Known rows, with every step that occurs:
fako/vadir: [-0.258 -3.160 -0.612 0.088 0.410 -2.641 -7.048 -3.311 2.109 -1.010 1.928 2.412 -1.630 -0.295 -0.431 -0.079 3.664 -0.304 2.155 -2.063 -1.037 1.369 -1.441 -0.507 1.168 -1.458 0.414 -0.109 -2.844 0.099 -2.364 -1.213 1.800 2.807]
varamet/sebom: [1.027 -5.607 -2.450 1.166 1.041 -2.251 -4.106 -1.154 1.189 -0.216 0.748 1.096 -3.221 -1.432 -0.506 1.537 3.733 -1.611 -1.385 -3.104 -1.484 0.007 -0.417 0.614 0.959 0.912 -0.792 0.430 -2.363 -0.360 -3.371 -1.223 1.017 -0.806]
vadir/fako: [0.028 -4.084 -1.152 -0.222 1.095 -1.754 -5.284 -2.398 1.661 0.796 3.032 1.704 -1.074 -2.684 -0.358 -1.624 0.963 -1.425 -2.219 -2.961 -0.182 2.025 -0.217 -0.006 1.733 0.249 -0.281 -2.069 -1.732 1.307 -2.771 0.102 -2.708 0.823]
varamet/sebom/runu/fako: [2.358 -8.316 -1.471 3.164 -0.007 -1.886 -4.118 -1.051 2.615 -0.718 -1.560 0.974 -3.868 -3.862 -1.727 1.240 1.865 -0.969 -1.916 -3.180 1.251 -0.450 0.728 -0.375 1.948 0.818 -3.927 0.312 -4.184 1.872 -2.493 -0.093 -0.280 0.048]
sebom/runu: [2.290 -6.916 -2.783 1.273 -0.594 -0.897 -5.507 -2.394 1.091 -0.672 0.977 0.845 -0.771 -2.142 -0.032 -0.944 1.843 -0.986 -1.201 -0.740 0.305 1.448 -0.491 0.402 1.325 1.369 -1.975 -0.544 -1.759 0.266 -1.407 0.365 -0.300 0.921]
varamet/lefa/runu: [1.077 -7.363 0.021 0.859 -1.179 -0.971 -4.833 -3.249 2.912 -0.294 -0.275 -1.097 -3.478 0.981 -0.675 0.304 2.735 -2.243 1.876 -0.669 -2.786 1.059 -0.920 0.759 2.337 0.988 0.450 -2.824 1.409 -1.894 -3.903 0.716 3.855 0.600]
sebom/runu/lefa: [2.681 -4.953 -2.606 0.661 -0.231 -0.771 -5.651 -1.857 0.945 -0.826 -1.280 -0.098 -1.115 -4.094 -1.626 0.144 0.494 0.152 -0.761 -1.623 0.854 0.717 -0.606 1.157 1.625 0.968 -1.224 0.487 -3.887 1.668 -3.143 0.669 -0.300 2.521]
fako/runu/lefa: [2.442 -1.662 -1.604 0.233 0.121 0.029 -5.819 -2.614 1.841 -1.769 -1.006 0.010 -0.597 -3.196 -1.639 1.085 2.113 0.302 1.677 -2.746 -1.011 1.474 -1.770 1.687 1.454 0.536 -1.154 0.781 -4.594 1.918 -3.332 -0.740 1.484 4.115]
sebom/runu/lefa/nepof: [1.820 -4.408 -0.801 2.052 -0.852 -0.531 -5.561 -3.327 1.744 -0.783 -1.445 -1.619 -0.054 -3.307 -1.268 0.194 -0.122 0.546 3.013 -0.106 0.315 0.632 -0.927 0.604 2.531 1.155 -0.539 -2.385 -0.804 1.341 -2.994 0.804 0.656 2.584]
nepof/lefa: [1.784 -0.146 -1.206 -0.231 -0.319 -1.102 -2.716 -1.748 3.915 0.470 1.432 1.069 -0.884 -1.613 -1.011 -0.663 0.975 -1.372 -0.476 -3.246 -0.783 0.003 -2.172 1.453 1.709 -0.072 1.515 -1.159 -3.590 -0.417 -3.820 -0.986 0.154 1.624]
vadir/fako/runu/lefa/nepof/sebom: [1.266 0.400 2.967 1.709 0.291 -0.242 -5.139 -3.774 5.134 0.013 -0.553 0.028 0.563 -3.193 -0.878 -1.919 0.053 -0.497 4.235 -2.455 -0.178 -0.759 -0.812 1.615 3.543 -0.821 -1.325 -3.077 -1.687 3.567 -3.640 -0.029 -0.876 4.859]
runu/fako/vadir: [-0.108 -3.404 0.868 1.062 0.481 -2.891 -6.128 -3.301 3.334 -1.086 0.503 2.524 -3.051 -1.527 -2.007 0.473 2.091 -0.116 1.682 -3.980 -0.001 0.871 -0.785 -0.762 1.774 -1.728 -0.973 0.006 -4.980 1.469 -2.817 -0.706 1.457 3.206]
runu/sebom: [0.611 -3.798 0.079 -0.071 1.192 -1.383 -3.832 -1.487 1.193 -0.942 0.972 1.024 -1.821 -1.648 -2.099 0.471 -0.844 -1.167 -1.922 -4.516 0.443 1.756 -0.078 1.074 1.927 -0.168 -0.027 0.921 -4.853 1.194 -4.412 -0.280 -0.752 1.906]
vadir/fako/varamet/sebom/runu/lefa: [2.838 -6.792 -3.122 3.017 1.003 -2.016 -6.797 -1.616 2.459 -1.500 -1.731 0.163 -3.809 -6.065 -0.318 0.804 2.723 0.786 0.254 -3.224 0.556 -0.654 0.542 0.432 1.258 -0.714 -3.357 -0.076 -4.335 3.227 -2.825 0.589 -1.788 2.942]
fako/varamet/lefa/runu/sebom: [1.565 -7.251 0.805 2.158 0.033 -0.934 -5.010 -2.987 3.786 -2.167 -1.620 -0.955 -5.042 -0.082 -1.188 1.214 0.671 -1.137 2.729 -3.771 -2.093 1.215 -0.096 1.308 2.405 -1.186 -0.723 -1.604 -2.523 -0.093 -4.796 1.348 2.683 3.212]
vadir/fako/varamet/lefa/runu/sebom: [0.705 -7.410 1.150 2.341 0.497 -1.266 -5.620 -2.905 4.186 -1.356 -0.767 -0.599 -5.113 -1.279 -0.665 0.059 0.463 -1.152 2.103 -3.853 -1.198 1.085 0.491 0.508 2.801 -1.850 -1.341 -2.691 -2.083 1.453 -4.640 1.741 0.421 3.429]
fako/varamet/lefa/nepof: [2.860 -5.579 -1.872 2.680 0.174 -2.617 -6.569 -4.110 3.054 -1.525 0.089 -2.026 -2.305 0.029 0.273 1.542 1.969 -0.830 5.827 -1.811 -3.261 0.133 -1.370 0.613 1.464 0.491 0.658 -4.291 1.613 -1.915 -3.139 0.811 2.950 2.265]
nepof/lefa/varamet/sebom/runu/fako: [1.971 -5.830 -0.348 3.837 -1.024 -1.997 -3.419 -0.852 6.104 0.626 -1.880 1.115 -4.839 -4.523 -2.079 0.216 1.058 -1.090 -0.080 -3.302 0.323 -1.411 0.401 0.231 2.916 -0.949 -3.349 -0.733 -4.770 1.144 -3.343 -0.136 -0.698 0.350]
varamet/lefa/nepof/fako/vadir: [1.201 -3.162 1.694 3.135 -0.090 -2.598 -5.352 -4.380 4.857 -0.089 0.014 1.075 -2.550 0.433 -0.386 -0.314 2.431 -1.569 6.840 -1.716 -0.543 -1.948 -1.076 -0.074 2.493 -1.762 2.280 -3.772 0.484 -0.687 -2.677 -1.554 2.719 3.961]
vadir/fako/varamet/lefa/runu: [1.491 -7.492 -0.367 2.157 -0.191 -1.364 -6.564 -3.838 4.403 -1.163 0.190 -0.806 -4.783 -0.295 0.666 -0.471 2.931 -1.263 3.131 -2.009 -3.240 1.255 -0.566 0.419 2.151 -0.558 -0.838 -4.352 0.719 -0.540 -3.259 1.520 1.926 2.190]
sebom/runu/fako/varamet/lefa/nepof: [4.117 -8.153 -1.372 4.639 -0.610 -2.528 -6.785 -3.933 4.112 -1.838 -1.839 -2.081 -3.141 -1.916 -0.478 1.337 0.908 -0.487 5.468 -1.541 -1.099 -0.636 -0.343 -0.047 2.181 0.365 -1.974 -4.150 0.055 -0.136 -2.399 1.691 1.968 2.928]

Rows:
[0.120 -1.571 1.405 0.405 -1.641 0.420 -2.499 -3.081 5.416 0.003 0.071 0.179 -2.121 0.032 -0.323 -1.481 1.748 -1.297 1.429 -1.766 -1.739 1.170 -2.056 1.091 2.869 -0.051 0.863 -2.932 -1.688 -0.829 -4.236 -0.369 1.772 1.347] -> nepof/lefa/runu
[0.953 -7.506 -0.241 3.778 -0.136 -3.059 -6.494 -2.118 3.578 -1.518 -1.506 2.297 -4.295 -3.244 -1.492 1.391 3.801 -0.031 1.576 -2.564 1.217 -0.853 0.189 -1.607 1.743 -1.554 -3.360 0.731 -4.799 2.214 -1.722 -0.865 1.257 2.365] -> varamet/sebom/runu/fako/vadir
[-0.262 -1.906 2.852 0.862 -0.866 0.377 -1.784 -2.083 5.174 -0.431 -0.899 0.266 -2.840 -0.934 -1.842 -0.468 -0.604 -1.095 0.520 -3.694 -0.088 1.178 -0.989 1.463 3.478 -1.407 0.382 -1.157 -4.276 0.787 -5.372 -0.078 0.675 2.658] -> nepof/lefa/runu/sebom
[2.514 -5.954 0.816 2.569 -0.503 -0.546 -4.319 -4.349 5.720 -1.088 -0.866 -0.707 -5.159 1.183 0.457 -0.833 2.608 -1.820 4.688 -2.894 -3.104 -0.049 -1.027 1.784 2.314 -0.644 0.172 -3.815 0.063 -2.133 -3.705 0.473 3.151 2.670] -> nepof/fako/varamet/lefa/runu
[3.537 -2.786 0.047 3.520 0.155 -0.139 -4.567 -4.507 5.067 -1.601 -1.596 -0.646 -2.408 -2.721 0.230 -1.643 0.162 0.559 5.510 -3.268 -0.039 -0.276 -0.946 1.864 2.339 -1.092 -1.001 -3.197 -2.789 1.126 -2.664 0.364 -0.269 4.790] -> sebom/runu/lefa/nepof/fako/varamet
[3.341 -8.744 -4.155 3.522 0.319 -1.646 -6.092 -1.817 2.360 -2.228 -0.542 0.420 -3.821 -2.672 1.009 0.813 4.600 -0.135 0.802 -2.153 -1.097 -0.257 -0.083 0.538 0.552 0.129 -3.665 0.017 -2.824 0.284 -1.711 0.079 0.428 0.907] -> fako/varamet/sebom/runu
[2.850 -6.634 -2.911 1.929 0.009 -1.376 -5.110 -0.952 0.908 -0.874 -2.289 -0.096 -2.845 -4.623 -1.476 1.657 2.365 -0.058 -0.909 -1.927 0.730 -0.793 0.106 0.941 1.457 0.675 -2.214 1.235 -3.840 1.993 -3.096 -0.047 0.328 1.304] -> varamet/sebom/runu/lefa
[2.523 -4.918 -0.437 1.555 -0.719 -0.783 -4.376 -2.403 3.421 0.053 0.676 1.305 -0.373 -1.376 0.324 -2.941 0.743 -1.775 -0.762 -1.409 0.551 -0.659 -0.296 1.482 1.989 0.336 -2.573 -0.421 -2.457 1.196 -2.433 0.276 -0.689 1.881] -> nepof/sebom/runu
[4.183 -6.803 -1.924 2.150 0.923 -3.295 -6.117 -2.743 3.436 -1.745 -0.623 -0.327 -4.715 -1.559 -1.234 1.764 1.321 -1.244 1.983 -4.874 -2.171 -0.339 -0.580 0.860 1.158 -0.265 -1.105 -1.370 -2.977 -0.669 -3.688 0.827 2.143 2.672] -> runu/fako/varamet/lefa
[0.984 -6.528 -0.047 2.965 0.819 -1.794 -4.181 -2.614 4.841 -2.125 -1.713 0.050 -6.766 -1.300 -0.371 1.401 3.691 -0.337 2.113 -5.148 -2.380 0.853 -0.240 0.607 1.849 -0.625 -3.457 -1.207 -3.630 0.234 -3.523 0.018 1.884 0.700] -> lefa/runu/fako/varamet/sebom
[1.964 -5.737 -1.305 3.161 -0.464 -1.318 -5.106 -2.291 1.794 -0.796 -2.357 -1.619 -1.660 -3.923 -1.219 1.587 1.527 0.289 2.775 -0.448 0.384 -0.679 -0.327 0.384 2.438 0.811 -1.340 -1.597 -0.839 1.547 -3.023 0.166 1.022 1.607] -> varamet/sebom/runu/lefa/nepof
[1.288 -4.058 -1.255 2.093 0.211 -1.630 -5.885 -1.462 3.550 -0.584 -1.792 0.281 -4.304 -3.285 -1.502 1.747 3.931 -0.509 2.653 -3.076 -3.050 0.368 -0.193 1.568 1.872 -0.704 -2.359 0.803 -3.753 0.630 -3.493 -1.081 1.780 1.729] -> fako/runu/lefa/varamet/sebom
[1.607 -2.119 -1.084 0.453 0.704 -0.288 -6.733 -2.567 2.324 -0.818 -0.375 0.570 -0.699 -4.965 -1.451 0.041 1.720 0.107 1.141 -2.891 -0.051 1.492 -0.869 0.915 1.757 0.190 -1.439 -0.515 -4.224 3.440 -2.845 -0.333 -0.941 4.401] -> vadir/fako/runu/lefa
[2.025 -4.905 1.359 1.810 -0.292 -1.197 -3.462 -2.330 4.573 -0.068 -0.595 1.368 -1.956 -2.835 -1.651 -2.175 -0.818 -1.648 -1.254 -3.454 1.659 -0.682 0.388 1.039 2.756 0.077 -3.641 -0.404 -4.692 2.353 -3.102 0.660 -1.313 1.740] -> nepof/sebom/runu/fako
[0.905 -3.801 1.382 4.495 -0.220 -1.693 -5.150 -3.315 4.718 -0.702 -2.560 1.112 -3.306 -2.875 -0.831 0.121 3.007 0.223 6.146 -1.603 1.477 -2.729 -0.381 -0.234 2.703 -2.256 -0.311 -1.875 -2.323 1.916 -2.231 -1.639 1.273 4.485] -> varamet/sebom/runu/lefa/nepof/fako/vadir
[0.959 -2.224 1.904 3.481 -0.667 -1.228 -5.618 -4.367 4.636 -0.663 -1.517 1.116 -1.674 -2.364 -0.800 -1.254 1.431 0.466 6.271 -1.264 1.629 -1.402 -0.984 0.254 3.037 -2.033 0.392 -2.366 -2.332 1.790 -2.202 -1.063 0.856 5.427] -> sebom/runu/lefa/nepof/fako/vadir
[2.916 -6.004 -2.013 4.086 0.028 -1.574 -5.851 -3.042 2.829 -2.241 -2.802 -2.082 -2.703 -3.766 -0.298 1.755 2.272 1.152 4.485 -1.593 -0.698 -0.384 -0.580 0.746 1.959 0.126 -2.141 -1.856 -1.455 1.520 -2.842 0.578 1.285 2.934] -> fako/varamet/sebom/runu/lefa/nepof
[4.264 -6.589 -0.374 3.988 -1.126 -1.791 -6.163 -3.723 4.908 -1.171 -0.898 -1.054 -1.585 -0.923 1.187 -1.525 1.086 -1.276 4.951 -0.642 -1.155 -2.128 -0.548 1.337 2.263 -0.311 -2.419 -3.273 0.771 0.236 -2.498 1.375 1.344 3.578] -> fako/varamet/lefa/nepof/sebom/runu
[1.125 -3.680 -1.262 1.192 0.467 -0.130 -6.778 -2.756 2.709 -0.849 1.816 1.839 0.019 -3.277 0.127 -0.837 2.926 -0.966 0.857 -2.146 -0.798 2.276 -0.712 0.026 1.259 0.457 -2.213 -1.636 -2.407 2.095 -1.630 -0.578 -1.250 3.217] -> vadir/fako/runu
[2.389 -0.232 0.721 2.122 1.169 -0.718 -4.012 -4.440 5.039 -1.440 -0.825 -0.590 -2.821 -1.513 -0.187 -1.112 0.027 0.359 5.497 -4.794 -1.222 0.016 -1.507 2.291 2.264 -1.182 0.639 -3.304 -2.852 0.409 -3.696 -0.359 0.106 4.558] -> runu/lefa/nepof/fako/varamet
[1.359 -5.851 -2.973 2.042 2.120 -2.807 -5.942 -1.974 2.797 -1.084 1.336 1.353 -4.369 -3.180 0.890 0.714 4.229 -0.573 0.254 -4.642 -1.792 0.418 0.094 0.112 0.834 -1.064 -2.093 -1.168 -2.880 0.931 -2.758 -0.355 -1.101 0.978] -> vadir/fako/varamet/sebom
[4.175 -5.048 -1.814 2.159 0.709 -2.418 -4.949 -3.102 4.408 -0.923 0.162 0.353 -4.061 -0.188 0.167 -0.117 1.871 -2.119 3.133 -4.538 -2.193 -1.511 -0.883 1.934 1.096 -0.700 0.802 -2.342 -1.671 -1.845 -3.296 -0.175 1.625 3.120] -> nepof/fako/varamet/lefa
[2.332 -6.689 -0.954 1.872 -0.381 -1.274 -4.681 -2.275 2.443 -0.496 -0.537 1.141 -2.151 -3.319 -1.807 -0.494 -0.087 -0.837 -1.702 -2.602 1.484 1.271 -0.041 -0.085 2.053 0.950 -3.085 -0.362 -4.060 1.738 -2.340 0.639 -0.753 1.116] -> sebom/runu/fako
[2.959 -3.229 -0.170 0.416 -0.351 -0.740 -4.427 -2.206 3.003 -0.126 -1.344 0.269 -0.907 -3.447 -1.199 -1.615 -0.210 -0.573 -0.378 -2.241 1.085 -1.048 -0.444 2.239 2.537 0.153 -1.917 0.503 -4.170 2.607 -3.664 0.407 -0.645 3.306] -> nepof/sebom/runu/lefa
[2.029 -5.659 -1.008 1.771 -0.566 -2.411 -5.586 -3.225 2.082 -0.130 0.427 -1.535 -1.224 -0.236 -0.837 1.527 1.210 -1.817 3.568 -0.539 -2.024 -0.092 -0.962 0.255 2.099 1.424 1.765 -3.858 2.873 -1.671 -3.162 0.321 2.735 1.107] -> varamet/lefa/nepof
[2.186 -1.430 0.424 2.563 0.856 -0.840 -3.984 -4.893 5.209 -1.186 0.784 0.107 -2.389 0.047 0.943 -1.814 1.027 -0.549 5.301 -4.215 -1.754 0.670 -1.353 1.947 2.020 -0.781 0.533 -4.021 -1.407 -0.761 -3.053 -0.668 0.024 3.471] -> lefa/nepof/fako/varamet
[-0.481 -4.657 2.263 0.790 -0.380 -0.398 -3.358 -3.398 4.086 -0.594 -0.519 0.334 -3.701 -0.557 -1.932 -0.562 0.419 -0.992 0.141 -3.414 -0.892 2.683 -0.452 0.322 3.236 0.444 -1.698 -2.074 -2.891 0.335 -3.842 0.518 1.350 0.508] -> lefa/runu/fako
[0.594 -7.125 1.446 1.443 -0.363 -0.902 -4.071 -2.358 2.911 -0.733 -1.186 -0.680 -4.089 -0.272 -2.087 1.242 0.039 -1.982 0.811 -2.721 -1.019 0.911 -0.078 0.938 2.947 -0.282 0.109 -1.408 -1.594 0.059 -4.961 0.778 2.378 1.977] -> varamet/lefa/runu/sebom
[2.330 -8.617 -3.536 2.794 -0.355 -1.534 -5.086 -1.197 1.209 -0.730 -0.272 0.801 -2.452 -2.932 0.084 0.766 3.809 -1.147 -1.222 -0.915 0.237 -0.200 0.225 -0.041 0.994 1.159 -2.816 0.445 -1.979 0.528 -1.983 -0.446 0.165 -0.420] -> varamet/sebom/runu
[0.299 -1.924 2.865 1.108 -1.226 -0.130 -1.950 -2.948 6.440 0.047 -1.319 0.538 -3.454 -1.559 -2.100 -0.768 -0.006 -1.181 0.601 -3.843 -0.477 0.959 -1.398 0.743 3.480 -0.258 -0.658 -2.497 -4.321 0.590 -4.626 0.167 1.280 1.530] -> nepof/lefa/runu/fako
